Each row was made from one small tree. Brackets hold a mark, then the marks that hang from it, in the order of their numbers. Every link used is in the known rows. Write each row's tree.
Known rows:
(Q578 Q355 Q585 Q723): [-12 -48 -26 -16  -8   5  28 -82  13 -22   9  40  21 -23  31 -14]
(Q723 Q578): [ -3 -40  10 -20   4   5  -8 -10 -13   4  11  30 -24  -4  11  31]
(Q578 Q355 Q585): [-26 -23 -20  -2   9   3   6 -58  17 -15  12  30  12  -7  30  -6]
(Q274 (Q585 Q405 (Q578 Q355) Q723)): [  3 -64 -34  -9 -10  14  17 -27 -34  19   7  40  -1 -51  12  11]
(Q578 (Q355 (Q585 Q405)) Q723): [-22 -53 -51 -19 -25  -6  37 -80 -17  -4  10  28  18 -12  17  -2]
(Q274 (Q585 Q723)): [ 12 -18   5 -16 -16  -6  17 -15 -18  12   4  20   3  -5 -30  11]
(Q585 Q355 Q405 (Q723 Q578)): [-24 -41 -43  10  -7  33   2  16 -47  29  11  43 -19 -51  -6  -7]
(Q274 (Q585 Q405)): [ -4 -38 -27  -3 -12 -19  10 -16  -8  10   5  13   4  14 -11   6]
(Q405 (Q585 Q578 Q723)): [ 23 -13  27 -11  48   7  14 -32 -33   9   7  47   3 -34  18  18]
(Q585 Q723): [  5  -4  22 -11  -5  18  14 -13 -18   8   9  16 -11 -18 -28   7]
(Q723 (Q578 Q355 (Q585 Q405))): [-24 -75 -52 -10   9  -5   5 -35 -12   0  15  55 -11 -21  49  11]
(Q274 (Q585 Q355 Q405 Q578)): [-14 -38 -38  19   2  14  -8  -4 -17  24   4  33  14 -28   6  -3]
(Q585 Q405 (Q578 Q355) Q723): [ -5 -56 -20  -4   1  39  14 -26 -36  16  13  38 -15 -69  17   6]
(Q723 (Q578 Q355 Q585)): [-20 -57 -25 -17  13  -1  -1 -41  -2  -7  13  53  -8 -17  47  17]
(Q274 (Q585 Q355)): [-23   0 -19  12 -13   8 -10 -13   3   8   3  10  18   1 -14 -10]
(Q578 Q355 (Q723 Q585)): [-22 -37  -7 -41 -16  12   8 -81  -6  -7  14  22  18  -4   9  -7]

Write each row's tree:
[ -4 -22   6  -7  43  12  -3 -60  -7 -10  10  34   9 -31  55  13]	(Q405 (Q585 (Q578 Q355)))
[-23 -47 -16 -21  22  12 -11 -44 -24  20  18  37   6 -10  23   9]	(Q723 (Q585 Q405 (Q578 Q355)))
[-17 -69 -55  -7 -11   1  35 -75   1 -14  10  42  17 -26  33 -21]	(Q578 Q355 (Q585 Q405) Q723)
[-33 -16 -47  30  18   3   3 -16   1   9   9  37  18  -6   6 -26]	(Q578 (Q585 Q355 Q405))
[-20 -41 -53  16   0   5  25 -41  -4   3   6  46  26 -21   8 -34]	(Q578 (Q585 Q355 Q405) Q723)
[ -7 -65 -35  -5  -6   6   3 -34 -13   9   8  30   4 -29  27  12]	(Q274 (Q585 Q405 (Q578 Q355)))
[-44  -4 -28   2  12   8 -17 -15 -18  26  15  21  17  17 -15 -19]	(Q723 (Q585 Q355 Q405))
[-27 -50 -50  12  19  -1  -3  -4 -17  15  11  59  -2 -16  26  -1]	(Q723 (Q578 (Q585 Q355 Q405)))
[  6 -22   8 -12  37  19  10 -53 -29   0  10  44   4 -52  39  11]	(Q405 (Q585 (Q578 Q355) Q723))
[-12 -28 -23  22  11  49   2   7 -40  32   9  42  -4 -67  -6 -11]	(Q585 Q355 Q405 Q578 Q723)
[-25  -2  11  -6  33  25 -28 -21 -16  26  13  38  20  -3  -1   2]	(Q723 (Q585 Q355 Q578))
[-24 -45 -24 -26  -2  -7   2 -45 -19   2  14  40  -8  -5  33  34]	(Q723 (Q578 (Q355 Q585)))
[ -5 -65 -31  -8  22 -20   9 -13 -17  10  12  58 -12  -1  26  19]	(Q723 (Q578 (Q585 Q405)))
